What can hang from each mark
j_132: j_194 j_475 j_845
j_388: j_194
j_25: j_475
j_194: j_25 j_664 j_695 j_889
j_664: j_194 j_845
j_475: j_132 j_388 j_664 j_695
j_845: j_132 j_388 j_695

(in the rows, 100 means zero)
Known rows, with every way that one mark hangs from another
{j_132 {j_194 j_25}}: [102, 115, 103, 110,  84,  86, 102, 102,  98, 107, 100,  72, 109,  93,  96,
 101,  89,  89,  88,  76,  97, 107, 100, 111,  94,  97,  95, 121,  92,  94,
  92,  89,  95,  74]
{j_132 {j_194 j_695} {j_845 j_388}}: [ 99, 153,  89, 105, 103,  92,  87,  92,  99,  94, 135,  85,  97,  98, 102,
  72,  96, 104,  71,  89, 115,  82,  98,  79,  99,  88,  82, 100,  90, 108,
 105, 106, 112,  76]
{j_194 j_25 j_664 j_695 j_889}: [ 68, 120, 104, 105,  88,  55, 117, 120,  91,  99, 128,  77,  91, 114,  94,
  89, 106,  98,  89, 115,  99, 109,  84, 100, 106,  95, 103, 113,  97,  91,
  92,  94,  89,  64]
{j_194 {j_664 {j_845 j_132}}}: [ 84,  84,  92, 104,  95,  69,  97,  99, 110,  93, 102,  84, 115, 110,  99,
  91, 101, 112,  76, 123, 107,  82,  81, 110, 122, 102,  98, 120,  92,  99,
 103, 101, 116, 105]
{j_132 j_845}: [ 96, 118,  97, 105,  98,  97,  97,  93, 104, 103, 104,  82,  93, 102, 100,
  95,  93,  97,  92, 102, 100,  87, 105,  96, 101, 101,  92,  93, 101, 110,
  94,  96, 100,  96]
{j_132 j_475}: [ 93, 104,  96,  89,  96,  94, 100,  99, 105,  93, 101,  92,  99, 106,  81,
  97,  94, 100,  91,  96, 100,  85,  96, 113, 104,  99, 102, 104, 103,  97,
  95, 100, 108,  88]
{j_475 j_132}: [111, 103, 103, 104, 101,  91,  90,  96, 110, 102, 105,  94, 112, 101, 115,
 107,  94, 105,  97,  94, 110,  92, 104, 106, 100,  92,  88, 100,  96,  99,
  98,  97, 111, 107]
{j_845 j_132 j_388 j_695}: [ 89, 110,  94,  96, 120,  89,  87,  96, 109,  90, 120, 104, 113, 105, 114,
  91,  88, 113,  82, 107, 121, 107,  89,  95, 111, 103,  96, 116, 105, 109,
 109, 113, 121, 100]
{j_475 j_388 j_664}: [118, 103,  97,  87, 113,  99,  96,  94, 101,  89, 115,  86, 104,  93, 111,
 102, 102,  91, 101, 113,  87,  80, 114,  83,  92,  77, 109,  99,  95, 108,
  98, 100, 103,  88]
{j_25 {j_475 {j_664 {j_194 j_889}}}}: [ 92,  99, 102,  90, 118, 119,  94,  95,  96,  97, 101,  90,  90,  82,  92,
  94,  87,  89, 108, 125, 115,  92,  85, 100, 101,  81,  87, 109,  86, 111,
  71,  91,  99,  70]
{j_475 j_388}: [107, 105, 102,  92, 103, 108,  96,  99, 100,  91, 114,  89,  96, 100, 112,
 103, 104,  93, 104, 106,  95,  86, 103,  85,  94, 100, 111,  95,  96, 106,
  99, 100, 104, 103]
{j_664 j_194}: [ 99,  96,  97, 107, 105, 121,  95,  91, 102,  98,  88,  98,  94, 100,  93,
  95, 105,  97,  97,  96, 116,  99,  98,  92, 100,  93,  98, 108,  90,  97,
  90,  93, 112,  83]
{j_388 j_194}: [ 99,  99,  97,  88, 105,  96,  99,  93,  94, 112,  99, 105,  94, 102, 103,
  95,  98, 105,  99,  93, 104,  95,  90,  99,  96,  97, 113, 109,  95, 105,
 107,  97, 105, 107]
{j_475 j_132 j_695}: [108, 121, 102, 102, 102,  99,  86,  98, 110,  94, 106, 101, 121, 100, 114,
 112,  93, 109,  96,  97, 105,  96, 104, 101,  95,  82,  82,  94,  90,  95,
  83, 109, 107, 114]
{j_132 {j_475 j_664}}: [104, 101,  90,  82, 106,  85,  99,  97, 106,  89, 105,  89, 107, 101,  82,
  96,  92,  97,  85, 101,  93,  79, 105, 110, 102,  76, 101, 109, 101,  97,
  93,  98, 106,  75]
{j_845 j_695}: [ 93, 115,  99,  95, 113,  93,  95, 100, 103,  95, 103, 106,  98, 107,  97,
 102,  90, 102,  97, 101, 108, 110, 103, 108, 103,  99,  95, 102,  99, 101,
  98, 106,  99,  83]
{j_664 {j_194 j_25 j_889} j_845}: [ 67,  85,  96, 122,  94,  94, 106,  98,  94, 103,  84,  77,  80, 106,  81,
 111,  98,  85, 102, 102, 122,  95,  78, 102, 105, 106, 106, 127,  85,  99,
  80,  88, 109,  65]
{j_194 {j_664 j_845}}: [ 85,  89,  94, 103,  93,  74, 106, 100, 100,  93, 102,  87, 105, 113,  91,
  96, 107, 106,  89, 119, 101,  78,  90, 107, 110,  99, 100, 110,  91,  98,
  96,  96, 107,  84]
{j_132 {j_194 j_664} j_475 {j_845 j_695}}: [ 86, 152,  87,  82,  99,  74,  91,  97, 106,  92, 123,  62, 102, 113,  77,
  80,  73, 105,  57,  94, 109,  84, 103, 129, 113,  92,  86, 111,  87, 100,
  80,  93, 106,  51]
{j_388 {j_194 {j_25 {j_475 j_664}}}}: [103,  94, 105,  89,  99,  70, 102,  97,  96, 104, 101,  82, 105,  91,  98,
  97,  85,  86, 100, 109,  85,  72,  84, 107,  90,  74,  98, 121, 100, 113,
  93,  88, 100,  65]
{j_388 {j_194 j_695}}: [ 99, 116,  94,  91, 109,  85,  96,  96,  93, 104, 109, 113,  87, 107,  99,
  83, 107, 106,  91,  94, 104,  89,  87,  86, 100,  87, 104, 103,  92, 100,
 115, 108, 107,  94]
{j_132 j_194 {j_475 j_664 j_695} j_845}: [107, 153,  82,  83, 101,  96,  85,  89, 106,  88, 110,  72, 112,  92,  80,
  90,  73,  96,  64,  90,  96,  78, 110, 112,  96,  65,  78, 104,  83, 101,
  70, 105, 101,  74]
{j_664 {j_845 j_132 j_695}}: [ 83,  98,  88, 104, 114,  78,  84,  93, 116,  93,  92, 102, 106, 110,  96,
 103,  84, 104,  84, 108, 115,  94,  83, 110, 121, 106,  90, 118,  93, 104,
 106, 114, 115, 101]
{j_25 {j_475 {j_664 j_194} j_695}}: [106, 111, 100,  91, 113, 126,  86,  92, 105,  80,  92, 101, 110,  86,  90,
  96,  92,  95, 100, 122, 104,  81,  95,  91,  92,  61,  72, 103,  84, 104,
  66, 102, 104,  72]
{j_25 j_475}: [ 98, 102, 109,  95,  97, 104,  96, 101, 102,  94, 104,  98,  98,  93,  96,
  96,  89,  96, 109, 116,  96,  81,  85, 104, 101,  97,  85,  98, 101, 111,
  92,  97,  96,  93]
{j_664 {j_194 j_25 j_695}}: [ 91, 112,  99, 117,  93,  90, 100,  99, 101,  90,  95,  88,  93, 107,  84,
  93, 114,  90,  90,  90, 108,  95,  95,  83,  98,  82,  89, 117,  93,  88,
  96,  93, 110,  50]
{j_475 {j_132 j_845} {j_388 j_194} j_695}: [110, 143,  97,  85, 108, 100,  77,  84, 108,  97, 122,  81, 105, 102, 127,
 108,  86, 106,  92,  98, 106,  60,  98,  83,  86,  81,  99,  89,  83, 116,
  81, 103, 116, 118]
{j_194 {j_25 j_475}}: [ 91,  99, 111, 106,  84,  85, 105, 107, 102,  97, 100,  80, 103,  96,  92,
 103,  89,  84, 110, 108,  85,  82,  84, 106,  97,  98,  86, 107, 107, 109,
  85,  88,  95,  72]

Rows
[102, 107,  96, 108, 100, 100,  99,  95, 102,  89,  84,  84, 112,  95,  89,
 105, 100,  88,  90, 101,  98,  97, 107,  89,  88,  63,  90, 120,  89,  90,
  71,  94, 104,  56] => {j_475 {j_664 {j_194 j_25}} j_695}
[ 93, 141, 104, 113,  91,  68,  91, 107,  99, 110, 127,  72, 102,  97, 106,
 100,  86,  94,  83,  77, 116, 111,  90, 109, 101,  89,  81, 115,  81,  89,
  89,  98,  97,  75] => {j_475 {j_132 {j_194 j_25 j_695 j_889}}}
[ 74, 119, 103, 110,  93,  70, 110, 114,  92, 101, 116,  89,  83, 104,  92,
 100, 102,  90,  98, 101, 101, 113,  84,  95, 101,  99,  99, 109, 100,  95,
  97, 100,  89,  73] => {j_194 j_25 j_695 j_889}
[ 98, 121,  93,  90, 126, 112,  91,  95,  94,  86, 123,  91,  80,  95, 101,
  90, 110,  90,  94, 118, 114,  91,  98,  68,  96,  71, 104, 103,  77, 100,
  86, 106, 104,  68] => {j_475 j_388 {j_664 {j_194 j_695 j_889}}}
[116,  99,  94,  92, 118, 121,  88,  85, 101,  86, 102,  84, 100,  92, 104,
  96, 107,  89,  95, 109, 105,  79, 112,  77,  91,  73, 107, 107,  84, 103,
  88,  93, 114,  72] => {j_475 j_388 {j_664 j_194}}
[ 67, 104,  94, 121,  98,  83, 104, 101,  95,  96,  95,  85,  74, 110,  78,
 101, 107,  88,  96, 102, 123,  89,  74,  90, 108,  95,  95, 123,  82,  93,
  87,  97, 108,  54] => {j_664 {j_194 j_25 j_695 j_889} j_845}
[ 89, 115, 112, 102,  85,  92, 103, 109, 101,  86, 100,  88, 109,  94,  90,
 110,  85,  89, 109, 111,  84,  86,  85, 102,  90,  87,  78, 102, 102, 105,
  71, 100,  93,  80] => {j_194 {j_25 {j_475 j_695}}}
[ 88, 115,  97,  97,  89,  48, 111, 106,  93, 101, 118,  84, 100, 118,  97,
  83, 112, 104,  80, 101,  93,  89,  85,  95, 100,  81, 108, 119,  97,  92,
 107,  92, 103,  62] => {j_388 {j_194 j_25 j_664 j_695}}
[ 73, 119,  98,  99, 106,  67, 111, 106,  81, 107, 133,  94,  80, 108, 104,
  86, 102, 103,  97,  98, 116,  99,  70,  80,  96,  97, 117, 121,  99, 107,
 107, 101, 109,  78] => {j_845 {j_388 {j_194 j_25 j_695 j_889}}}
[ 89, 133,  93,  99, 116,  91,  92,  94, 102,  91, 123,  90,  93, 109, 106,
  92,  87, 103,  88, 106, 116,  86, 104,  92, 103, 101,  90,  99, 105, 118,
  96, 103, 112,  78] => {j_132 {j_845 j_388 j_695}}
[ 96, 117,  91,  91, 115,  85,  96,  95,  90,  97, 126, 116,  90, 108, 110,
  78, 112, 113,  90,  98, 116,  82,  83,  71,  97,  86, 109, 107,  97, 106,
 120, 109, 119,  93] => {j_845 {j_388 {j_194 j_695}}}
[111, 117, 111, 101,  97,  74,  90, 101, 112,  86, 107,  79, 131,  89, 108,
 116,  78,  92, 101, 114,  84,  69,  98, 106,  89,  60,  63, 106,  95, 104,
  67,  96, 101,  73] => {j_194 {j_25 {j_475 j_132 j_664 j_695}}}
[112, 156,  98, 104,  94, 101,  74,  89, 108, 100, 113,  76, 119,  92, 112,
 102,  75, 103,  77,  83, 110,  90, 109, 105,  95,  82,  65,  94,  78, 102,
  74, 103, 104, 103] => {j_475 {j_132 j_194 j_845} j_695}
[ 85,  83,  94, 124,  89,  90, 102,  91, 103,  95,  74,  78,  95, 108,  81,
 110, 105,  87,  95,  93, 112,  79,  88,  96, 102,  96,  98, 126,  89,  97,
  88,  87, 117,  59] => {j_664 {j_194 j_25} j_845}
[ 93, 136,  93,  99,  82,  67,  98, 105, 101,  91, 112,  75, 102, 104,  71,
  88,  95,  90,  71,  71,  96,  85,  92, 112, 100,  85,  89, 122,  92,  85,
  97, 100, 105,  53] => {j_132 {j_194 j_25 j_695} j_475}
[ 84, 118, 105, 106,  88,  89, 105, 109,  90, 117, 110,  69,  97,  91,  96,
 103,  82,  87,  93,  80, 106, 123,  89, 114,  98, 108, 103, 121,  87,  97,
  84,  91,  85,  80] => {j_132 {j_194 j_25 j_889}}
[ 80,  86,  98, 113,  79,  53, 114, 106, 100,  95, 100,  70, 106, 116,  88,
 103, 106,  95,  89, 113,  92,  78,  88, 109, 107,  98, 102, 121,  96,  96,
  92,  86, 107,  65] => {j_194 j_25 {j_664 j_845}}
[ 99,  81,  86, 102, 111,  75,  87,  89, 112,  95,  92,  92, 117,  97, 101,
  99,  93, 101,  83, 117, 101,  78,  92, 102, 114,  86,  90, 121,  93, 106,
 106, 108, 115, 102] => {j_475 {j_664 {j_845 j_132}}}
[118, 120, 104,  89, 110,  95,  81,  96, 112,  84, 111,  96, 127,  85, 112,
 107,  79, 101, 101, 120,  95,  72,  99, 103,  93,  61,  63,  92,  88, 106,
  71, 105, 103,  93] => {j_25 {j_475 j_132 j_664 j_695}}
[100, 115,  84,  92, 107, 102,  88,  81, 109,  88,  93,  71,  95, 101,  74,
  88,  90,  92,  73,  98, 108,  64, 108, 103, 103,  74,  90, 109,  92, 102,
  78,  87, 120,  54] => {j_132 {j_475 {j_664 j_194}} j_845}
[102, 140, 106, 100,  97, 100,  79,  93, 114,  88, 114,  84, 113,  95, 109,
 105,  76, 101,  99, 114, 100,  62,  93, 103,  96,  83,  56,  81,  94, 116,
  67, 101, 105, 103] => {j_25 {j_475 {j_132 j_845} j_695}}
[ 66,  96,  89, 107, 123, 101,  83,  89, 109, 100,  90,  99,  86, 105,  88,
 101,  83, 100,  87, 111, 141, 112,  71, 106, 124, 109,  96, 127,  79, 104,
  90, 107, 115,  87] => {j_664 {j_194 j_889} {j_845 j_132 j_695}}
[ 73, 115, 110, 106,  94, 116, 101, 105,  94,  92,  97,  84,  92,  91,  85,
 107,  84,  86, 111, 113, 111, 103,  72, 101,  94,  92,  84, 112,  88, 104,
  54,  93,  93,  71] => {j_664 {j_194 {j_25 {j_475 j_695}} j_889}}
[ 97, 112,  84,  81, 113,  88,  86,  95, 112,  76, 120,  98, 131,  96,  99,
  91,  87, 114,  69, 111, 103,  81,  91,  95, 104,  71,  95, 117, 102, 103,
  91, 116, 123, 102] => {j_845 {j_132 {j_475 j_664 j_695}} j_388}
[113, 115,  89,  81, 103,  92,  91,  93, 102,  96, 108,  80, 115,  90,  82,
  88,  82,  94,  71,  84, 100,  88, 108, 120, 100,  75,  95, 117,  87,  95,
  89,  98, 104,  72] => {j_132 j_194 {j_475 j_664}}
[ 75,  87, 103, 108,  83,  57, 112, 107, 100,  81, 121,  68, 108, 108,  95,
  94, 100,  96,  98, 132,  99,  53,  73,  99, 105,  96,  90, 123, 103, 116,
  88,  87, 119,  56] => {j_194 {j_25 j_475} {j_664 {j_845 j_388}}}
[112, 123, 107, 101,  81,  67,  95, 102, 105,  98, 132,  46, 128, 100, 121,
 103,  93,  94,  78,  91,  99,  79, 107, 107,  93,  84,  97, 117,  82,  97,
  83,  81, 108,  71] => {j_475 {j_132 {j_194 j_25 j_664}} j_388}
[ 92, 118, 100,  86,  92,  75, 108, 104,  93,  92, 122,  74, 108, 110, 110,
 100, 105, 101,  90, 111,  86,  82,  89,  86,  86,  82, 124, 114,  90, 103,
  82,  94, 102,  84] => {j_475 {j_388 {j_194 j_25 j_664}} j_695}
[109, 127, 101,  78, 105,  87,  88,  96, 102,  92, 130,  85, 117, 108, 128,
 102, 102, 116,  88, 112, 103,  74,  96,  90,  90,  74, 108, 100,  79, 103,
  83, 100, 116, 111] => {j_475 j_132 {j_388 {j_194 j_664}} j_695}
[ 94, 118,  94,  86, 104,  70, 103, 102,  92, 100, 123, 103,  95, 115,  98,
  76, 114, 114,  81, 109, 103,  90,  86,  90, 103,  82, 106, 106,  90,  95,
 112, 100, 106,  84] => {j_388 {j_194 j_664 j_695}}
[ 87, 116, 102, 107,  83,  53, 114, 113, 100,  90, 120,  80, 106, 117,  91,
  88, 114, 100,  83, 109,  90,  92,  94,  96, 103,  84,  93, 113, 100,  89,
 102,  94, 100,  56] => {j_194 j_25 j_664 j_695}
[ 85, 140,  96, 101, 105, 106,  93,  97,  89, 109, 134,  73,  88,  89, 110,
  85,  81, 101,  85,  94, 124, 104,  92,  95, 102, 110,  98, 106,  89, 116,
  88,  98, 103,  92] => {j_132 {j_194 j_889} {j_845 j_388}}
[ 98, 130,  83,  89, 109, 112,  85,  83, 109,  80,  94,  79, 102, 100,  73,
  93,  88,  96,  73, 102, 104,  69, 107,  96,  98,  63,  84, 103,  88, 100,
  64,  99, 115,  63] => {j_132 {j_475 {j_664 j_194} j_695} j_845}
[102,  93,  81,  71, 117,  77,  92,  83, 101,  89, 106,  80,  92, 105,  87,
 100,  96,  95,  87, 107,  98,  40,  90,  95,  98,  76, 123, 118,  85, 113,
  99, 101, 122,  81] => {j_132 {j_475 {j_388 j_194} {j_664 j_845}}}
[ 66, 105,  90, 104, 103,  60,  97, 108, 102,  94, 122,  94,  96, 112,  96,
  84, 101, 112,  76, 130, 115,  95,  64, 101, 128, 101,  94, 116,  85,  98,
 104, 110, 108,  99] => {j_194 {j_664 {j_845 j_132}} j_695 j_889}
[113, 126, 110,  78, 110, 107,  76,  92, 104,  90, 121,  94, 110,  94, 123,
 106,  85, 103, 108, 112, 104,  58,  82,  90,  84,  76,  90,  91,  82, 119,
  78, 107, 112, 114] => {j_25 {j_475 j_132 {j_388 j_194} j_695}}
[ 74, 101,  97, 108,  94,  45, 109, 106, 105,  90, 103,  74, 105, 123,  86,
 106,  96,  97,  86, 114, 100,  87,  94, 116, 110,  98,  96, 123,  95,  98,
  89,  93, 105,  49] => {j_194 j_25 {j_664 {j_845 j_695}}}
[ 90, 129,  98, 107,  80,  53,  96, 109, 105,  96, 123,  71, 126, 103,  98,
  75,  98, 103,  57,  94,  99, 106,  86, 107, 111,  85,  83, 131,  88,  86,
 104,  97, 103,  70] => {j_845 {j_132 {j_194 j_25 j_664 j_695}}}
[ 98, 138,  91,  84,  94, 109,  89,  99, 100,  90, 105,  93, 113,  96,  80,
  96,  83, 103,  77,  81, 102,  97,  96, 115,  97,  84,  90, 107,  83,  90,
  77, 110, 102,  91] => {j_132 j_194 {j_475 j_695}}
[ 89, 113, 107, 112,  91,  94,  96, 101, 103,  85,  99,  87,  93, 100,  82,
  89, 103,  85, 100, 105, 103,  74,  79,  87,  98,  81,  74, 113,  94,  99,
  85,  90, 107,  44] => {j_664 {j_194 {j_25 j_475} j_695}}
[108, 157,  97, 101,  89,  86,  81,  95, 109,  97, 123,  65, 128,  99, 111,
  93,  81, 111,  66,  95, 108,  87, 108, 111, 100,  78,  69,  97,  75,  97,
  70,  96, 105,  92] => {j_475 {j_132 {j_194 j_664} j_845} j_695}
